Known rows, with every way that one mark hangs from another:
{tudoli bipul {roliv begok}}: [-.11,-.11,.02,.50,.24,-.07,-.26,.19,.19,.15,.02,.00,-.01,-.03,.14,.04,.09,-.07,.07]
{roliv tudoli zoso}: [.02,.01,-.15,.16,-.11,.09,-.15,.27,.12,-.12,-.07,.27,.07,-.05,.05,-.14,.15,-.28,.37]
{zoso {roliv {begok piviv} tudoli}}: [-.27,.12,-.14,.40,.51,.21,-.04,.28,.20,.21,.05,.20,-.17,-.13,.22,-.09,-.30,-.33,.20]
{lurel {begok bipul}}: [-.10,-.14,.03,.14,-.05,.09,-.19,.21,.05,.01,-.09,-.11,-.37,-.05,.13,.03,-.10,-.02,-.03]
{begok roliv}: [.05,.18,.08,-.03,.03,.02,-.01,-.11,.17,.10,.05,.16,-.07,-.01,-.01,.09,-.15,-.10,-.03]
{roliv {tudoli {bipul {begok piviv}}} zoso}: [.22,.02,-.13,.64,.05,.08,-.36,.26,.18,-.02,-.03,.48,.11,-.21,.23,-.42,-.05,-.41,.36]
{begok bipul piviv roliv}: [.02,.10,.13,.05,.04,.27,.07,-.02,.28,.01,-.15,.17,-.39,-.15,.11,.08,-.37,-.22,.12]
{piviv {begok {roliv tudoli}}}: [-.06,.11,-.02,.25,.04,.26,-.05,.06,.33,.19,.13,.21,-.08,.02,.02,-.07,-.22,-.21,.29]
{lurel {begok piviv {roliv tudoli zoso}}}: [-.03,-.03,.05,.51,.16,.19,-.25,.09,.35,-.01,.00,.48,-.26,-.17,.18,-.17,-.24,-.59,.26]
{piviv {begok {bipul tudoli} {roliv zoso}}}: [-.04,.09,-.07,.29,.02,.38,-.41,.06,.36,-.06,-.16,.35,-.13,.07,.04,.11,-.19,-.18,.43]
{lurel {begok {bipul tudoli} piviv {roliv zoso}}}: [-.06,.07,.05,.46,.07,.32,-.44,.03,.32,-.11,-.15,.45,-.42,-.12,.27,.01,-.35,-.44,.23]
{lurel begok}: [-.11,-.12,.07,.22,.10,-.03,-.19,.05,.01,.06,.07,-.03,-.14,-.02,.09,-.04,-.06,-.07,-.13]
{begok {bipul tudoli} roliv}: [-.04,.33,-.05,-.05,-.17,.23,-.11,.03,.23,.02,-.06,.27,-.25,.01,.10,.24,-.19,-.08,.16]
{piviv begok}: [-.06,-.19,.03,.23,.13,.11,-.10,-.04,.07,.07,.03,-.09,.00,.08,-.03,-.09,-.14,.04,.11]
{bipul {begok piviv {roliv zoso}} tudoli}: [.23,.27,-.13,.49,.25,.23,-.33,-.17,.23,-.05,.01,.69,-.01,-.10,.15,-.11,-.23,-.32,.10]
{roliv {begok bipul piviv} tudoli}: [-.06,-.12,-.11,.28,.10,.43,-.15,.43,.26,.07,-.18,.02,-.39,-.16,.17,-.08,-.11,-.24,.39]
{piviv {begok bipul}}: [-.07,-.21,.02,.15,.00,.28,-.11,.12,.16,.02,-.15,-.14,-.22,.03,.02,-.01,-.13,.09,.21]
{zoso roliv}: [-.23,.22,-.03,.05,.27,-.09,.09,.00,.04,.07,.07,.13,-.03,.01,.08,.08,-.22,-.02,-.10]
{lurel {begok bipul roliv}}: [-.07,.03,.11,.12,.00,.13,-.18,.10,.24,.10,-.06,.04,-.43,-.05,.10,.11,-.26,-.12,-.09]

Rows:
[-.23,.13,-.04,.53,.40,.09,-.25,.38,.21,.30,.02,.16,-.07,-.17,.33,-.16,-.32,-.42,.27]  {zoso {roliv {begok piviv} {tudoli bipul}}}
[-.32,-.03,-.09,.44,.02,.26,-.01,.06,.25,-.03,.00,.26,-.26,.08,.15,.12,-.12,.07,.28]  {piviv {begok {bipul {tudoli roliv}}}}
[.01,.02,.15,.67,.02,.06,-.46,.19,.37,.07,-.01,.42,-.16,-.22,.29,-.24,-.28,-.68,.34]  {lurel {begok piviv {roliv {tudoli bipul} zoso}}}
[.14,.00,.11,.25,.19,.15,-.13,-.16,.26,-.09,-.12,.40,-.11,-.10,.05,-.04,-.23,-.37,.19]  {begok piviv {roliv zoso}}
[-.11,.00,-.09,.32,.17,.40,-.30,.22,.14,.00,-.19,.07,-.31,-.06,.22,.07,-.17,-.13,.29]  {roliv {begok {bipul tudoli} piviv}}
[.06,-.27,-.05,.33,.26,.35,-.41,.28,.21,-.14,-.39,.01,-.29,-.12,.06,-.04,-.04,-.21,.35]  {roliv {begok bipul piviv} zoso}
[.03,.20,.00,.23,-.01,.33,-.23,-.01,.31,-.16,-.21,.50,-.28,-.10,.17,.10,-.26,-.39,.36]  {begok {bipul tudoli} piviv {roliv zoso}}
[-.07,-.31,-.06,.57,.37,.28,-.20,.22,.31,-.15,-.29,.21,-.36,-.12,.12,.06,.03,-.24,.31]  {tudoli {roliv {begok bipul piviv} zoso}}
[-.18,-.03,-.09,.47,.07,.24,-.02,.05,.24,-.30,-.18,.53,-.27,-.09,.26,.09,-.04,-.28,.38]  {begok {bipul {tudoli {roliv zoso}}} piviv}
[.23,.13,-.01,.31,.30,.15,-.01,-.21,.21,.11,.08,.38,-.16,-.16,.08,-.13,-.30,-.16,-.15]  {bipul {begok piviv roliv}}
[-.06,.30,-.11,.57,.31,-.03,-.07,.22,.17,.23,.18,.45,.00,-.23,.33,-.30,-.39,-.33,.09]  {zoso {roliv {tudoli {bipul {begok piviv}}}}}
[-.03,.16,.02,.11,-.09,.37,.15,.17,.38,.06,-.07,.32,-.41,-.20,.18,-.01,-.30,-.35,.33]  {begok bipul piviv {roliv tudoli}}
[-.24,.09,-.11,.11,.37,.17,-.18,.33,.15,.16,-.14,-.10,-.27,-.01,.10,.18,-.18,.03,.03]  {zoso {roliv {begok bipul}}}
[-.06,-.21,-.14,.48,.35,.06,-.25,.15,.23,-.08,-.11,.17,-.02,.00,.00,.06,.24,-.10,.16]  {tudoli {roliv begok zoso}}
[-.12,.08,-.03,.16,-.05,.28,-.03,.07,.09,-.10,-.14,.19,-.29,-.09,.23,.02,-.25,-.15,.25]  {begok {bipul tudoli} piviv}
[-.02,.13,.07,.39,-.08,.12,-.22,.15,.37,.28,.12,.19,.01,-.04,.12,-.12,-.26,-.27,.36]  {piviv {begok {roliv {tudoli bipul}}}}
[.02,.05,-.19,.73,.33,.12,-.12,-.13,.20,-.18,.06,.74,-.02,-.09,.21,-.12,-.02,-.23,.12]  {bipul {begok piviv} {tudoli {roliv zoso}}}
